(in the rows, 128 means zero)
Known rows, with every way that one mark hangs from another:
{nikudek {pitu {pida patufa pesigeb tati} {sori leti}}}: [207  92 152 169 154  88 158 101 124 129 127 150 155  99 158 164 136 138
 175 142 138 134  96  92  89 130 136  65 154 152  70]
{ranun {pida patufa pesigeb tati zugoso}}: [175  97 207 159 166 111 171 116 149 172 135 154 156  97 170 103 105 121
 209 126 168 168  94  95 119 122 197 158 164 119  51]
{vorez {leti lezazoz rula}}: [ 96 138 153 120 135 151 142 115 133 112 118 122 125 139 121 125 128 135
 107 121  84 118  82  69 112 151 133 150 144 125 117]
{ranun {pida patufa pesigeb}}: [165  93 186 140 155 123 166 110 123 138 130 146 141  99 161 115 120 127
 167 127 130 168 100  96 114 126 175 156 154 110  67]
{rula {leti lezazoz pida {vorez pitu}}}: [102 114 134 126 114  91 183 107 134 142 120 149 139 124 124 129 126 133
 110 107  65 138  90  61 102 142 162 105 166 122 105]
{pitu lezazoz {pida tati} rula {sori {leti nikudek}}}: [252 118 136 158 129  93 115 120  51  68 122 160 152 110 126 114 154 159
  58 123 122  33  58 142  52 112 134  18 103 158  88]
{sori {leti nikudek}}: [156 127 146 151 136 102 147 123 121  94 122 130 133 158  96 133 128 134
  92 117 111 158 103  85 142 139 118 146 157 129  97]
{vorez {leti lezazoz {pida patufa pesigeb zugoso} rula} pitu}: [106 129 168 140 148 128 166 108 151 152 109 126 143 102 123 126 120 104
 121 113 113 166  67  39  92 150 173 142 176 145  82]
{pitu {pida patufa} rula}: [192 105 142 127 130 115 105 103  76  94 120 148 123  84 146 126 148 146
 106 138 116  61  75 125  97 124 163  51 127 135 108]
{leti nikudek {pida patufa} rula}: [180 130 134 153 120 133 143 135  96 170 126 129 150  78 101 105 128 100
  63 129 137  65  51  90 119  96 177 149 178 124  93]
{tati pida}: [125 114 157 141 141 126 141 119 116 123 138 133 114 127 161 114 130 160
  85 127 130 138  97  98 136 124 121 146 138 114 110]
{leti lezazoz {nikudek pitu}}: [156 118 136 154 127 119 144 127 114 147 122 147 155 113 113 148 130 125
 118 124 125  79  94 102 141 126 146 134 116 128  85]
{pitu {pida pesigeb tati} {sori {leti rula}}}: [227 115 145 163 149 102 152 114  88 124 132 144 136 136 139 146 150 131
 146 130 119 102  84  84  69 125 130  87 154 145  73]
{sori {leti nikudek {vorez {pitu pida}}}}: [157 127 131 159 127  90 146 123 122 113 120 138 138 147 100 153 130 118
  79 107  99 169  93  57 113 147 146 125 159 136  84]
{zugoso {pida patufa pesigeb tati}}: [161 107 190 146 162 100 174 114 144 202 120 144 134  96 165 149 122 105
 188 130 120 176  99 104 109 120 170 144 150 121  71]
{vorez {leti nikudek} pitu}: [ 84 134 158 149 140 102 143 101 138 109 117 129 134 128 114 149 121 114
  46 102  95 183  91  60 104 142 142 154 132 140 122]
{ranun {pida patufa pesigeb zugoso}}: [171  97 192 146 164 118 164 114 129 151 128 155 144 102 167 107 115 125
 202 125 159 170  99  91 123 130 190 155 162 116  59]
{pida tati}: [133 126 183 153 134 109 147 117 144 128 135 134 144 115 136 124 116 131
 138 126 121 122  99 114 124 127 150 147 126 122 102]
{leti lezazoz nikudek rula}: [148 141 130 145 123 154 136 141  84 154 119 128 141 130  99 127 141 114
  91 127 121  33  75  98 137 125 162 160 127 121  86]
{zugoso {pida patufa pesigeb}}: [157 107 175 134 161 106 168 112 124 178 114 145 124 102 164 154 131 110
 183 129 109 177 103 101 113 127 164 140 148 118  79]
{sori {leti lezazoz {pida tati} rula vorez}}: [160 134 141 143 116 122 167 140 145 138 122 123 142 137  95 114 123 124
 123 115  92 126  72  57 106 145 151 128 187 124  75]
{vorez {pitu lezazoz}}: [104 129 171 150 135 100 142 106 108  89 109 132 143 111 131 140 128 134
 101 117 106 139  93 110 110 152 155 119 102 138  91]
{rula {leti lezazoz pida}}: [115 113 139 118 122  98 178 103 125 131 122 145 131 133 122 112 128 148
 123 119  74 119  95  87 124 132 133 114 166 117 113]
{leti lezazoz {pida zugoso} rula {vorez pitu}}: [139 143 134 143 114 131 157 144 124 180 113 136 143  97 114 116 126  99
 139 105 111  80  55  49  90 144 215 124 164 129  73]
{ranun {pida pesigeb tati zugoso}}: [179 106 203 162 163 108 166 120 143 164 136 150 145 116 161 101 106 119
 200 114 154 164 101  88 115 129 183 162 148 114  58]
{leti nikudek}: [156 128 146 154 127 114 132 126 101 123 129 142 141 120 113 134 128 118
  81 119 125 103  96 106 138 118 148 157 120 122 106]

Rows:
[187 102 213 172 166 115 168 118 160 177 133 159 180  82 169 126 105 106
 234 141 202 160  97  95 133 130 201 149 159 144  41]
{pida patufa pesigeb tati zugoso}
[132 126 154 148 138 102 165 113 107  93 112 125 130 132 122 144 144 126
 115 114 102 142  96  77  89 141 146 121 144 142  95]
{vorez {pitu {sori {leti lezazoz {pida pesigeb} rula}}}}
[131 107 130 151 124  90 166 107 124 141 127 153 152 126 137 147 123 127
  97 120  98 134 103  67 117 140 159 104 154 129 105]
{rula {leti {nikudek pitu} vorez}}
[197 115 141 166 129 109 127 123  81  97 122 149 159  93 130 136 136 131
  74 125 140  65  86 126 103 116 151  87  96 143 102]
{leti {nikudek {pitu lezazoz rula sori}}}
[145 114 125 142 112  88 170 114 120 151 132 154 146 118 120 121 121 120
  72 108  86 130  86  65 109 122 159 117 171 120 112]
{rula {leti nikudek pida vorez}}
[187 145 142 163 123 131 149 151 116 213 127 138 157 102  92  91 119  98
 115 116 151  35  49  87 125 102 185 155 163 125  72]
{leti lezazoz nikudek {pida tati zugoso} rula}
[113 135 164 143 143  92 154 104 127  87 113 145 144 107 131 121 124 135
  78  98 102 165  71  77  62 136 145 108 134 150 116]
{vorez {leti {pida zugoso}} {pitu lezazoz sori}}
[145 111 133 144 123  87 173 115 128 165 130 164 156 107 129 117 117 121
 104 114 117 134  83  66 117 119 181 113 187 126 102]
{rula {leti nikudek {pida patufa zugoso} vorez}}
[231  99 169 177 150  98 126 108 104 133 118 155 165  71 161 133 124 131
 166 136 156  85  79 114  92 145 166  32 107 155  50]
{nikudek {pitu lezazoz {pida pesigeb tati zugoso} rula}}
[119 140 147 142 137 140 134 118 121 118 125 123 132 132 114 127 125 117
  58 117 103 124  79  67 112 136 137 159 146 127 121]
{vorez {leti nikudek rula}}
[181 110 134 166 135  99 131 113 103 149 127 149 150  95 127 154 131 121
 102 131 136 100  88 101 128 118 151 112 132 135  88]
{leti {nikudek {pitu {pida patufa}}}}
[202 124 141 174 148 110 143 125 105 132 114 130 149 140 107 136 129 121
 120 129 140 128  83  71 127 151 137 110 165 146  53]
{sori {leti {nikudek {pitu lezazoz {pida pesigeb zugoso}}} rula}}
[199 129 131 151 123 116 154 138  79  85 120 150 165 113 117 117 141 142
  74 120 120  83  63 108  73 118 149  95 142 143  83]
{pitu lezazoz {sori {leti nikudek {pida patufa} rula vorez}}}
[151 124 136 131 127 114 158 127 108  68 124 146 133 152 129 142 147 153
 131 116  94 118 104  95  92 134 131 115 136 133 115]
{pitu {sori {leti lezazoz vorez}}}
[154 128 164 147 127 130 155 126 130 165 128 120 146  76 123  97 119 113
 117 136 129  85  56  97 107 109 177 135 182 124  92]
{leti {pida patufa tati} rula}
[223 112 141 172 138 139 164 141 114 223 119 146 178  68 116 118 123  87
 158 134 178  64  55  69 125 113 198 131 180 140  35]
{leti lezazoz {nikudek pitu} {pida patufa pesigeb zugoso} rula}
[204  92 143 157 144  96 140 100 108 140 117 157 145  95 162 147 132 131
 173 131 128 100  94  78  97 153 168  32 136 147  73]
{nikudek {pitu {pida pesigeb zugoso} {rula {leti lezazoz vorez}}}}
[147 125 140 138 129 101 147 123 128 100 111 140 131 149 112 142 133 138
 133 110  94 148  94  64 111 164 153  97 154 138  79]
{sori {leti lezazoz {vorez {pitu {pida zugoso} rula}}}}
[208 127 123 145 138 104 130 116  52  77 116 151 138 136 131 132 158 165
 102 129 101  65  67 118  68 134 116  55 125 146  81]
{pitu lezazoz pida {sori {leti rula}}}
[244 103 140 180 107 115 165 146 138 207 137 162 188  57 114 131 113  79
 110 108 134  81  62  64  83 111 200 106 141 133  47]
{leti lezazoz {nikudek {pitu rula}} {pida pesigeb tati} vorez}
[181 127 132 166 140 110 139 123 102 118 114 124 142 142 100 136 133 131
  92 129 119 118  81  79 125 147 126 108 161 140  71]
{sori {leti {nikudek {pitu lezazoz pida}} rula}}
[130 127 153 148 130  98 154 120 134  83 115 132 140 146 114 143 125 135
 109 111  91 183  99  69 111 165 142 117 151 135  82]
{sori {leti {vorez {pitu lezazoz}}}}
[184 114 157 135 124 125 167 127 123 148 126 147 144  97 116 117 125 114
 155 115 104 113  84  87 115 125 149 143 145 116  72]
{leti lezazoz {pida pesigeb}}
[153 118 154 135 134  99 161 117 141  95 121 130 133 128 105 115 123 141
 119 122 103 176  91  84 130 133 123 132 189 127  97]
{sori {leti {pida patufa}}}
[231 122 134 147 114 111 131 136  62  41 118 154 156 103 118 104 146 150
  42 111 114  60  66 126  54 117 150  47 111 149 105]
{pitu lezazoz rula {sori {leti nikudek pida vorez}}}
[137 117 149 143 132  84 127  90  78  89 105 142 131 106 137 133 143 143
  73 119  91 101  80 108  86 151 157  45 108 148  94]
{vorez {pitu lezazoz pida {rula leti}}}
[169 108 164 132 128 111 153 110 112 112 121 145 135 108 136  98 128 136
 126 121 113  88  90 100 106 132 164  76 141 133 106]
{pitu {rula {leti lezazoz {pida pesigeb tati zugoso}}}}
[188 126 115 132 137 109 138 116  69  92 120 143 116 153 125 143 164 157
 127 127  91  71  82  96  83 128 116  80 147 137 103]
{pitu pida {sori {leti lezazoz rula}}}
[155 136 140 154 136 121 143 128 107 105 118 117 131 159  92 127 133 126
  85 124 115 129  91  77 139 142 128 146 167 130  90]
{sori {leti nikudek rula}}
